Known rows, with every way that one mark hangs from another
zufa[vidi[dogeb[fazig] mafaz]]:  -73  -65 -140  107  -31  234  349   85 -124   64  440  132 -127  137  -26  361  265 -127 -122  -44   51   74  392  146 -257  -53 -138 -245 -133 -287  -99  341   60  304  -58  -90   97 -212  173 -242   48  158   29 -251  189   39   10 -151  -92  196
goze[kovo[dogeb[fazig koru[zufa]]]]: -154 -119 -136  335 -106  290  249   63   64   41  269  211 -132  197 -201  313   51  -91 -149  123   52  181  452  132 -496   63 -142 -461  100  -26    3  341  204   65 -106 -107  265  -85  174 -283  -62  183  198 -374  313   22  -17 -273  -20  -79
koru[goze zufa[vidi[mafaz[fazig[bukev]]]]]: -459 -184  -50   94   27  173  204  184 -163   71  180    7 -324  213  -22  356   95  -76  -15  116  127 -170  322   91 -412  -47 -276 -289  -28 -358  188  391   17  157 -242  -83   87 -367  290 -358 -210  267 -126 -317  331  -67  240  -78 -106  -24
dogeb[fazig koru]:  -32 -119  -60  220  -27  296  148   -1 -103    0  196  120 -186  150 -222  318  -20 -173  -88  107 -120  188  245  121 -299  141  -35 -278   14 -292  -40  313   77  252  -94  -98  110 -106  162 -115   82  105  179 -263  220  104  -88 -258  146 -101
zufa[koru[dogeb] vidi]: -202 -180 -207  -22 -190   37   91  102 -254 -126  342  143 -107  125 -246  456  370  -83   -4  185  243  362  313  186 -623  -20 -153 -297  104 -200    3  300  -36  166 -304 -157  140 -275  410  -85 -124  199  144 -156  120   52    0 -184 -144   78
fazig[bukev vodur[kovo[mafaz[koru[goze]]]]]: -255  -21    5  264 -127   60   63  209  -30   -6  238    8 -273  439   10  143  -11 -102 -241  185  192  -72   24   28 -318   46   12 -260   26 -319   65  436  137  289  -61  -54  233   32   -8 -381 -110   34  125 -238  277 -199  -33 -181  192   47
kovo[dogeb]: -208   -9 -207  175  -49  132  246   91  -93  -69  190  162 -171  251 -192  350   21    9 -100   82  125  127  139  -27 -382   25  -66 -212   58  -59  -70  223   39  100   10  -81   29 -128  189 -248  -54   81  169 -181  201  -80   -9 -304 -111   20
vodur[kovo[dogeb mafaz]]: -232  -45 -183  154 -188  107  255   42  -21    3  186  217  -54  316  -57  216  -43   76 -193   19  197  220   -3 -118 -365  118  -76 -337  115  -65  -93  343   35  236   41 -197  167    3   26 -296  -81   58  229 -201  296 -242  -22 -235  -87   81
vodur[koru[dogeb]]:  -64  -97 -226  148  -47  -14  111  129 -182  -44  318   24 -304  311 -152  283  152  -26 -175  155  132  371  160   84 -489  127  -29 -400  102 -205  187  316  107  304 -165  -45  183 -166  266 -120  -46  143  148 -215  132   96    9 -291  -79   29
vodur[koru kovo]: -106 -143 -223  141    6   35   76  165 -235 -114  202   61 -258  398 -108  122   34   51 -187   66   29  411   -5  -53 -290  203  -94 -249  130 -107  180  449   45  324  -38  -85  206 -135   54 -162  146   24  189 -224  164  -57   24 -249   60  187
mafaz[koru]: -124  -95 -208  208  -34  131   96  171 -187 -155  137    0 -278  226 -185  342  106  -14 -150   96   48  163  192   46 -384   40   10  -79   45 -215   88  240   63  155 -152   25   41 -198  174 -192  -19   37  189 -244  187  -17   21 -258   89    5
vidi[mafaz zufa]:   32  -35 -162  150  153  146  377  120  -45    4  291  -20 -228  258   78  353   51   35 -200 -162  -40   -9  230   48 -455   35 -116  -58  -82 -129   39  243   20  305  -34  -25   76 -259  136 -315   -1  101   38 -276  143   19 -115  -68  -48  100
dogeb[fazig[bukev mafaz[koru[zufa]] vodur[kovo]]]: -355 -123   71  275   33  143   58  300  -77   61  150   -7 -399  344   83  255   -4 -124 -313  396  177 -240   91  263 -316  117  -46 -153  -31 -303  227  473  245  270  -32  200  222 -151  -21 -377   27   33 -105 -346  173  -10   74 -238   82  -48
vidi[dogeb mafaz[fazig[vodur]] zufa]:   -8  127  -35  213   10  183  582  239   22  258  487 -140 -514  327  232  348  120  -23 -213 -221   11 -369  196   85 -337   25 -154   24 -119 -302  166  317  210  341   90  141   90 -254  220 -444  -32   74   57 -313  150  -52   85 -164  -48  188
vodur[kovo[dogeb[fazig koru]]]: -145 -101   30  197 -130  270  164   21  -79   57  238  264 -104  259 -167  221   56 -158 -153  102  -20  224  141   49 -282  141 -100 -388  105 -143 -124  452   82  207  -32 -189  189   -2   80 -218   65   89  202 -297  234 -146  -40 -315  165   34
fazig[bukev mafaz[koru[goze[kovo]]] vodur]: -299   40  -77  452  -42  100  120  280   93  -85  242  -78 -419  399   25  309   15 -134 -130  261  194 -240  265  185 -431   -7   35 -165  -79 -202  120  321  165  118  -95   88  244  -18  -57 -418    9   93   41 -244  169   71   33 -177  105  -26
vodur[koru[mafaz]]:  -89 -172 -309  102   13   32   17   34 -101  -47  223  -50 -348  297 -208  238  -11   73 -187  127   95  278   91  -19 -467  226    0 -244  120 -208  210  329   99  263  -93   40  160  -54  174 -221   13  117  119 -176  273  116   48 -233  -14  -12
fazig[bukev mafaz[koru]]: -384  -97  -60  278  -45  158   84  266  -93  -74   62  -57 -329  249  -95  344   41 -113 -190  277   97 -130   89  120 -301   92   81  -54 -112 -240   82  275   54  161 -153   84   34 -230  -20 -254   55   -2   -6 -262   80    5   69 -195   69  -56
vime[bukev]: -154  -77 -208  177  103   65  266  121  -40 -191  224  179 -150  298 -236  284  -45  -68  -79  -37   -4   61  242   44 -376   -1 -125 -202 -117 -188  -27  294   58  206   16   13   -5 -268  133  -97   28   36  156 -192  218  -10   45 -234  -59  -54
fazig[bukev mafaz[koru[goze zufa[vidi]]]]: -537 -201  -67  189  -59  168   -4  203  -93 -107  110    2 -325  196 -142  372   94 -145 -163  381  204  -91  332  224 -576  -24 -159 -159  -31 -248  143  383   31  157 -333  -14  119 -290  180 -218 -229  222 -182 -307  149   15  168  -87  -60  -78
vidi[dogeb mafaz zufa]:   21   20 -116  204   99  144  490  154   18   76  471  -35 -240  234  117  310  168   -6 -243 -205  -15  -71  352   76 -416    3 -163  -93 -145 -102    8  314   83  324   -9  -24  117 -259  151 -324   25  119    7 -313   83  -40  -45 -137  -98  229
zufa[vidi[dogeb vodur]]:  -56  -10 -266  100  -59  140  307  137 -153  -43  511  112 -148  255  -31  354  307  -35 -109  -36  226   97  375   93 -350    2 -200  -32  -26 -196  -80  405   80  322  -48  -44   85 -209  169 -226  -13  119  169 -123  100  -80   66 -207 -101  215
goze[kovo]:  -57  -70 -345  261   -9  101  234  176  -68 -194  164   86 -169  264 -116  343   15   79  -15  -13   64  214  302   26 -416   65  -52 -223   39  -11   87  243   71  117  -22  -41  186 -140   63 -239  171   95  260 -157  220   70   28 -262  -57   52
bukev[fazig]: -250  -62 -249  152  -28  164  282  132 -111  -35   52   98 -186  256 -151  390    3   -1   41  109  -30  196  227  -38 -384   88   11 -224   -3 -171 -121  266  -32  193   33  -14   62 -276  130 -198   24  107  209 -171  155   97  -20 -288  -61  -62
zufa[koru]: -172 -109 -208  135  -46   70  134  116 -189 -182  216   78 -160  155 -254  340  125  -31  -22  132   60  273  171   83 -432   41 -121 -145   49 -136   20  218   -3  103 -128  -71   73 -232  261 -152    2   52  185 -219  142   35  -66 -195    4   31
kovo[dogeb mafaz[fazig koru]]: -316  -57 -131  229 -331  248  271   93  -41   96  113   45 -331  237 -150  339   81  -17 -231   29  118   14   21  -96 -369   34   42 -193  108 -358   61  212  113   80 -120  -14  -28 -127  209 -327 -253   25  324 -319  344 -172  124 -210   39  -83
bukev[fazig[vodur[koru[goze mafaz]]]]: -184  -59 -225  145  -16   41  110   -1   55   91  288  -38 -446  468 -123  271  -17  -43  -60  247   70  110  201  -15 -559  168   40 -384  120 -329   66  394   95  306   36   73  235   15  217 -340 -151  206  142 -193  273  207  -29 -234   -9  -83
mafaz[fazig]: -181  -72 -188  159  -56  161  239  162 -181  -45   64    7 -373  231 -127  387  -40    8   -1   24   -2   51   81   -9 -312  117  -97 -129   57 -296  169  268   75  158  -32   42   -8 -251  248 -196   23   92  189 -199  244   10  192 -301  -20  -76
goze[kovo vidi]:  -58  -29 -428  296  -71   26  270  194  -85 -105  236   61 -198  245 -150  202   94   76  121  -31   76  253  320   42 -487   79  -63 -295  104   94   42  256  -13  107    1 -102  307 -142   -9 -210  177  117  352 -215  226   67   72 -206 -104   19
fazig[bukev]: -275  -81 -139  191   48  108  143  243 -167  -86  105   29 -183  246 -174  287  -38  -44  -74  131   66   38  111   27 -258   88    0 -179  -66 -157   19  282   32  162  -19  -36   56 -258   81 -239  122    6   68 -152  145  -28   32 -257   -1    9
kovo[dogeb[koru[goze mafaz[fazig]]]]: -289  -80  -25  188 -183  227   71 -100   58  146  194   73 -399  255 -219  352  -39 -116  -31  128   56  -42  238  -13 -568  134 -137 -375  176 -335   85  383  119   71 -196 -112  148   79  346 -324 -232  288   94 -270  393  -57  199 -280   49 -227
vodur[kovo[dogeb]]: -213  -35 -175  148  -64   80  191  137 -139 -106  177  226 -136  332 -108  252   48   55 -118   43  142  191   72  -55 -348   96 -141 -257  117  -21  -32  381   24  147   38 -142  140  -75   94 -268   43   69  170 -194  207 -197   52 -326  -65  116
dogeb[fazig koru[mafaz zufa[kovo]]]: -121 -324 -211   70   23  288   49 -114  -80   45   90   99 -142  130 -212  437  -62  -77 -110  177  122  131  461  250 -663  188 -170 -406  134 -263  110  405  228  219 -173   -9  193 -107  287 -144  -43  345    7 -332  392   44   60 -285   12 -150

Rows
-247 -138 -179    3 -298  306  226   18  -81  249  312   -4 -378  242 -113  518  115 -110  -14   11  260 -143  341  173 -531  177 -150 -170   49 -393   88  466  246  280  -98   17  156  -93  302 -213  -35  222  148 -151  322  -65  311 -264    9  167 | zufa[kovo vidi[dogeb[koru[mafaz[fazig[vodur]]]]]]
-311   28   56  319  -40   14   13  227    9   36  303  -84 -457  361   37  391  115 -216 -154  405  282 -255  228  307 -543  -12   27 -286  -60 -378  137  332  180  228 -201   86  198  -43  144 -329 -189  201 -109 -231   90   67   24 -239    1 -122 | fazig[bukev mafaz[koru[dogeb goze]] vodur]
-194    5  -63  424    6  135  174  181   98   47  356   -4 -398  425   23  184  -38 -248 -147  293   61  -55  174  163 -311   88   37 -381  -35 -266  117  390  194  227   28   40  291   -7  -51 -373   96  120   57 -288  135  231  -57 -163   98   -6 | dogeb[fazig[bukev mafaz vodur[koru[goze[kovo]]]]]
 -95 -102 -181  210 -209   69  139   88  -50  -35  231   32 -193  221 -104  385  149  -21 -238  110  202  217  197  100 -557   24   57 -336   81 -315   80  222  123  285 -250  -52  154  -94  223 -190 -213  130  206 -239  245    7  -30 -229  -43  -89 | kovo[mafaz[koru[dogeb]]]
-298 -200 -167  248  -28  -22   63  211    1   56  172  -65 -404  307  -55  377   85  -20   10  240  263 -102  483  167 -767   63 -178 -605  147 -248  404  429  253   41 -269    5  369  -89  339 -438 -147  410 -104 -274  386   14  393 -324 -222 -259 | koru[dogeb goze[kovo] mafaz[fazig[bukev]] zufa]
-415 -195  -91  149   57   82   26  147  -74   34   52  -71 -432  248 -135  323  -91  -30  -38  248  126 -165  244   70 -560  109 -183 -328  111 -357  334  413  148   77 -174   43  159 -165  345 -373 -181  303 -161 -270  389  -24  347 -268 -100 -285 | koru[goze mafaz[fazig[bukev]] zufa]
-173 -205 -252  154  -82   31  141   88  -82  -45  189   63 -207  359  -73  105  -67  122 -327   95  152  412   29  -46 -436  232 -167 -354  170 -132  240  453  101  402  -69  -89  268 -136  101 -204 -138   78  139 -326  286  -72   -1 -165  -80   89 | vodur[koru[zufa] kovo[mafaz]]
 -12  -42   13  196  -30  222  101   72 -108   65  286  137 -252  345  -63  239  -69 -136 -154  110  -33   87  110  147 -235  205  -64 -244   30 -276   15  461  165  391   31  -19  251   25   47 -222  134   37  190 -220  233   20  -86 -277  229   23 | dogeb[fazig[vodur[kovo]] koru]
-351 -122  -46  235 -123  209  137  341 -257    1   24  -90 -426  253 -146  317  105 -101 -118  120   31 -104   37   -8 -222   54   44 -101  -10 -368  193  312  105   74 -160   81  -35 -320  162 -269   42  -22  155 -272  203 -112  233 -249  174  -48 | mafaz[fazig[bukev] koru]
-239 -257 -277    7 -265  373  324  -75  -86  160  212  120 -164  195  -34  471   77  -17 -101  -30  285   70  377  131 -572  160 -286 -190  130 -408   64  434  147  336 -217 -119   58 -256  253 -170 -282  252  263 -297  362 -172  138  -71    6  -19 | dogeb[koru[zufa[kovo[mafaz[fazig]] vidi[vodur]]]]
  99  -60 -313  293  -66  -31  280  158  -14    6  511  -35 -340  392  -55  112  299  -79  -48  -12   52  405  447  101 -817   10 -134 -573  221   47  204  415   44  206 -172 -227  462 -139  214 -207  -56  350  276 -390   97  122   13 -138 -106   74 | vodur[koru[dogeb goze[kovo vidi[zufa]]]]
  99   57  -40  265   45  230  365   37   94   64  633   24 -267  304   59  255  226 -195 -217 -100  -24  -30  501  137 -550   26 -243 -118  -10 -212  -73  486  149  358 -117 -138  193  -88  241 -259 -117  223   91 -322   37  -91  -69 -141  123   89 | vidi[dogeb[koru[goze]] vodur zufa]
-360    4  -99  282  -46  148  342  171  144   21  178   81 -375  420  -54  396    4 -150 -117  159   31 -278  263  133 -407    0   59  -95 -213 -330 -112  292   98  262   69  247    1 -243  -23 -219 -108   11  146 -280  136  119   -5 -204   28 -130 | vime[bukev[fazig[mafaz[koru] vodur]]]
 -61  -36 -163  133  -72  183  355   71  -89  148  654  -32 -437  354  115  230  387 -113 -121 -114  128   43  368   36 -315  -45 -270 -210   24 -469  105  511  113  383 -153  -92  101 -163  272 -367 -175  216  112 -332  194  -78  165  -43   14  209 | zufa[vidi[dogeb mafaz[fazig] vodur[koru[goze]]]]
-324 -215 -180   20 -312  310  262 -219 -115  -41  299  360  112  110 -307  401  234 -272  -22  112  264  348  354   91 -634 -165 -197 -511  163 -292 -308  332  -10   14 -148 -371   36 -137  373 -165 -275  313  266 -320  315 -110 -118  -85  -31   94 | zufa[koru[goze] kovo[dogeb[fazig] mafaz] vidi]
-203 -196 -221   72  -18   -4   57  102 -106   89  120  -45 -452  203  -92  478   68   83 -100  215  244   -2  309  149 -738  152 -168 -372  176 -326  416  334  225  194 -228  121  208 -146  453 -284 -218  355  -67 -232  376   67  336 -370 -270 -284 | koru[dogeb mafaz[fazig] zufa]
-261 -247 -344  -30    5   85   11   52 -125  -82  154   57 -207  165 -215  444   35  122 -104  162  249  143  326  101 -666  142 -175 -177  106 -142  204  350   80  232 -209   23  152 -208  307 -217 -161  256  -50 -119  361   83  194 -197 -243  -62 | koru[mafaz zufa[vidi]]
 -27  -51 -101  270  142   29  204  156  -44  -30  572   17 -303  382  233  174  368  -11 -290    3  246  -32  557  176 -481 -103 -368 -227   39 -257  135  574  198  367 -185  -24  300  -50  152 -473 -198  269  -79 -459  230 -268   82 -152   20  153 | vidi[dogeb mafaz[koru[goze zufa]] vodur[kovo]]
 -87 -149 -201   19  -59  342  340  -35 -203   95  427  223  -67  259   -7  457  462 -149 -172  -62  317   24  486  138 -414 -171 -128 -196   50 -345 -238  355  109  179 -114 -106  -56 -195  133 -382 -132  177  244 -333  268 -240  -80  -69  126  223 | zufa[kovo[dogeb[fazig]] vidi[mafaz[koru] vodur]]
-228 -257 -303   74 -132   31   50   83  -50  -14  227   37 -366  254  -94  496  192   49   45  161  313   90  581  168 -905   11 -277 -539  229 -246  394  445  185  112 -351  -51  338  -91  464 -313 -266  513  -25 -203  440  101  421 -274 -300 -174 | koru[dogeb goze[kovo] mafaz[fazig] zufa[vidi]]
-174 -174 -114  130 -132  224   68   -1  -38  115   83  -44 -403  204 -188  390  -81  -17  -44   79  -24  -11  157   36 -457  263  -43 -204   82 -369  204  342  122  206 -194   19  128  -56  239 -205  -13  152  122 -205  350   60  208 -277   80 -209 | dogeb[koru[mafaz[fazig]]]
 -40   -1 -151  343    3  188  386  134  114  -25  432   38 -261  347   42  296  284  -51 -237 -149   46  -25  476   20 -631 -173 -102 -274   30  -27    4  270   80   60 -168 -146  180  -89  133 -499 -156  201  163 -436  224 -123  -89  -58   53  140 | vidi[mafaz[koru[goze[kovo[dogeb]]]] zufa]
-167  -90 -152  341 -181  273  193  119   24 -111  390   98 -254  184  -59  359  309 -234 -118  135   75   53  540  236 -491 -156 -122 -268  -45 -239   14  417  139  143 -220  -83  228  -93  123 -248   -6  288   65 -329  138  119  154 -184   -8   82 | zufa[vidi[dogeb[fazig[mafaz[koru[goze[kovo]]]]]]]
-107  -16 -196  355 -165  213  324  -66  154  -22  301  253  -48  244 -143  258    5 -124 -104   42   96  192  342   -7 -476  -78  -51 -546  103 -147 -136  277  110   65    8 -232  220   83  128 -372 -129  236  291 -292  369    0  -92 -216  -54 -105 | koru[goze[kovo[dogeb[fazig] mafaz]]]
 -79  -36 -208  155   56    1  -18  -17    6  -12  360  -68 -457  428 -126  241  -65  -31 -152  196  152  115  126   49 -543  158  -29 -287  143 -303  233  373  175  309  -38   80  234   96  261 -305 -143  204   75 -171  327  163    7 -205   10  -45 | fazig[vodur[koru[goze mafaz]]]
 -63 -203 -231   54  -55 -106  -71   92 -165   -7  282   10 -311  418  -73  206  149   78 -203  163  216  385   97   47 -570  256  -70 -476  211 -189  299  494  143  364 -172  -61  351   40  185 -238   46  207   69 -176  248    7  131 -333  -80   39 | vodur[koru[dogeb mafaz] kovo]
 125  -28 -219  158   95  -19  234   61  -97   99  574  -13 -292  410  129  303  311    7 -225    8  232  197  295  119 -418   55 -106 -330   44 -297  105  336  116  439 -147  -13  201 -109  153 -333  -97  158  130 -281  161   35 -144 -137  -35   81 | vidi[mafaz vodur[koru[dogeb]]]
-167 -163   58   66  -53  -69  -42  173 -161  139  359   61 -225  321  -58  273  237 -152 -128  346  285   -7  108  230 -480  116  -32 -464   86 -326   97  505  200  207  -82   19  348   22  191 -370   94  124   -2 -164  226   -8   18 -316   41  -19 | zufa[koru[dogeb[fazig[bukev vodur[kovo]]] mafaz]]
 120   -8 -235  127  145  200  573   88  -38   99  562    8 -151  311  246  389  311  -32 -204 -290  197 -100  516  145 -491  -44 -255  -31  -91 -160  -84  398  161  352   35  -46   63 -253  121 -375   37  205   81 -330   75 -207  -77  -92  -50  333 | vidi[dogeb mafaz vodur zufa[kovo]]
 131   42  -91  142   76  130  490   56  -57  262  585  160 -151  372  242   85  354  -58 -169 -181   91  -10  260   42 -403    9 -200 -260   89  -47 -161  483   14  316  112 -154  245 -110  -57 -474   30  168  232 -443  161 -232 -104  -56   22  140 | goze[vidi[mafaz vodur[kovo[dogeb[fazig]]] zufa]]
